Known rows, with every way that one mark hangs from another:
E(Q): [  2 -26  18  -4  -5  44 -12  23   4  15 -33 -12  25   7  30  13  21   3
 -35 -20  -6   1 -14]
H(C E P(Q R)): [ -3 -45   6 -12   3  13  -3  83 -38  -1 -65   6  19  13  24  -3 -28 -27
 -16 -41  19 -23   1]
P(B(X) Q(C) R): [-10 -24   8  20  21  20 -20  71 -13  24  -8   0  60 -20  23  -2 -12   8
 -48  -1  18 -55   5]
R(E P): [ 57 -37  46 -28 -13  32  -1 -10  13  13 -14  23  46  -8  18  26  31   2
 -34   0  -5   8 -17]
E(S): [ 11 -26  29 -17  -2  36   1  12   4  24 -23 -15  21  36  44  12  25   6
 -44 -35 -10   2 -17]
Q(X): [ 15 -32  21  -8   1  27  -3   6  -8  20 -15  -8  43  19  44  24  -8 -12
 -47 -17  -6 -10 -22]
H(P(B Q R)): [ -3 -35  20   0  21  31 -26  84 -13  12 -25  19  33 -24  33   4  -3  -9
 -41 -10  27 -41  18]
H(C E): [ 16 -27  16 -26  -4  23  13  26 -28  -1 -64 -23  11  31  18  15 -13  -7
 -18 -32  -1  -3 -10]
Q(C(B R(E)) X): [ 65 -19  35 -31 -17  44  -7  -1 -21  22 -10  16  37  10  59  14   7 -11
 -38   8  -3 -33  -4]
Q(C X): [ 23 -28  25 -17  -9  29  -2  17 -15  30 -14  -8  49  35  53  16 -32  -6
 -52 -16  -8 -11 -28]
R(E(S) P): [ 60 -37  53 -28 -13  35  -5 -12  20  26  -8  20  42  16  32  17  46   8
 -35 -19  -9  15 -20]
C(B Q(X)): [ 19 -23  10 -10   8  37 -26 -18 -14  20 -20   0  39  -4  48  25  13 -24
 -40 -12  -5 -33   3]
C(B R(P)): [ 32 -25  38 -39   2  34   1  -8  -1  18   7  10  15 -29  41  17  26 -29
 -39   4   7 -19   3]
R(E(S) P(Q)): [ 51 -47  41 -24 -11  36 -17   7  23  19 -10  36  55   2  33  12  41   4
 -26 -23  -2   7 -11]
H(C P(R)): [-12 -37  18 -18   7  20   8  47 -35  16 -50  -2  20  28  25  -4 -31 -18
 -35 -30   9 -27 -13]
C(Q R(E)): [ 31 -34  26 -17 -21  33  -7   7  12  11 -30  26  27 -18  36   1  35 -25
 -27 -25   8 -23  13]
H(C E(S) P(B Q(X))): [ 19 -39  16 -17  20  20 -26  53 -30  14 -56   5  26  39  49  11 -21 -17
 -17 -45  13 -23   9]
P(B Q(X)): [ 16 -32  16   2  21  35 -31  33  -8  14 -12   8  57 -13  43  22  -7  -5
 -37  -7  14 -34   7]
P(R(E(Q(C X) S))): [ 39 -29  32  11 -23  48 -33  43 -14  41 -11   8  67  43  61  -9  20  13
 -42 -29  -4  -9 -31]
Q(C(B R) X): [ 31 -17  26 -29  -6  38  -3  10 -25  28  -1  -1  29  12  68  11 -14 -25
 -47  -1   1 -36  -6]
H(E): [ 25 -23  24 -17  -8  25   8  32  -5   3 -42 -19  11  10  27  25  13  -6
 -32 -23  -1   8  -8]
H(C(B) E(Q R) P): [  7 -37  16 -28  -1  35  -5  59 -14   4 -72  -5  -9  26  36   1  14 -10
  -3 -16  -4  -9  12]
B(X): [ -9 -28  10   2  11  11  12   3   6  17 -22 -18  30   5  12  25  10  -1
 -48 -14 -14 -13 -16]
R(E(Q(C X) S) P(B)): [ 68 -27  53 -11  -8  51 -47  10   6  46   3  24  70  18  55  10  28  16
 -40  -6   1  -1 -17]

Rows:
[ 18 -33  44 -27 -21  39 -12  28  12  45   5  11  29  16  64 -16  17 -18
 -40 -33   4   4 -19] : E(Q(C(R(P))) S)
[ 19 -26  11  -1   4  42 -27  49 -36  23  -2   8  64   1  58   6 -20 -10
 -45  -1   9 -47  -9] : P(Q(C(B) X) R)
[ 25 -36  33 -17  17  34 -25  28   9  14  -3  22  50 -37  26  19  11  -4
 -34   1  19 -20   9] : R(P(B Q))
[ 25 -42  31 -13  13  26 -29  26   3  25  22  34  57 -43  54  11  -2 -37
 -37  -3  30 -35  11] : C(R(P(B Q(X))))
[ 65 -41  32 -27  -5  35 -24 -10   0  13  11  48  57 -38  48  20  28 -31
 -25  11   9 -29   6] : C(B R(E P(Q(X))))
[ -2 -24   9   3  20  22 -15  42  -2  20 -20  -1  49 -10  21  13 -12  11
 -43  -3   4 -41   6] : P(B(X) Q(C))
[ 18 -28  26 -20 -16  25   5  25 -14  32  -2   1  37  18  66   2 -30 -26
 -50 -20   4 -23 -17] : Q(C(R) X)
[ 49 -29  29  -6 -24  48 -24  15  -7  25 -28  10  60  27  44  13   3   9
 -35 -11 -12  -3 -27] : R(E(Q(C X)))
[ 50 -43  44 -11 -20  38 -25  -5  18  38  10  31  52   7  59   3  48 -21
 -32 -26  -1   7 -19] : C(R(E(Q(X) S) P))
[ 56 -32  49  -8  -4  45 -41   5  14  39  15  31  52 -10  58   5  55 -11
 -33 -11  14  -9   0] : C(R(E(Q(X) S) P(B)))
[-18 -27   2  29  31  17 -20  60  -5  15  -8   0  55 -35  13   9  13   2
 -44  -4  18 -51  11] : P(B(X) Q R)
[ 71 -29  55 -29 -11  32 -18  10  -3  34  16  37  59 -13  54  10   0 -16
 -44  12  18 -26  -1] : Q(C(R(E P(B))) X)
[ 63 -43  37 -11   8  35 -38   9   6  16   3  43  78 -32  31  28  17  -3
 -30  10  14 -21   3] : R(E P(B Q(X)))
[ 58 -45  24 -37   1  32 -19 -18 -22  12 -10  44  56 -17  39  12   1 -32
  -9   0  12 -39   3] : H(C(B R(E P(Q(X)))))
[ 23 -50  33 -24   9  23 -18  67   8  17 -25  16  35   9  42 -10  19  -1
  -5 -26  23 -12  15] : H(C E(R(P(B Q)) S))
[ 49 -27  21 -17 -10  38 -23 -21  -8  15 -15  27  36 -18  52  15  36 -33
 -30  -7   3 -41  16] : C(B Q(X) R(E))
[ 36 -25  34 -25  -9  44 -24   3 -10  39  15  14  41 -10  66   7   1 -31
 -41   2   4 -19 -12] : E(Q(C(B R(P)) X))
[-20 -25   2  17  25  12 -17  71 -31  13 -61 -15  15   4   4   4  -2  -9
 -24 -23  14 -32   9] : H(C E(Q) P(B(X) R))
[ 26 -11  28 -37  -9  44   5  20 -19  19 -15  -5  10   3  54   6   2 -13
 -41  -2   3 -32   3] : Q(C(B R))
[ 33 -34  27 -33 -14  31  13   5 -16   5 -44  11  21  16  23   0   4  -9
 -16 -22   4 -24  -2] : H(C(R(E)))
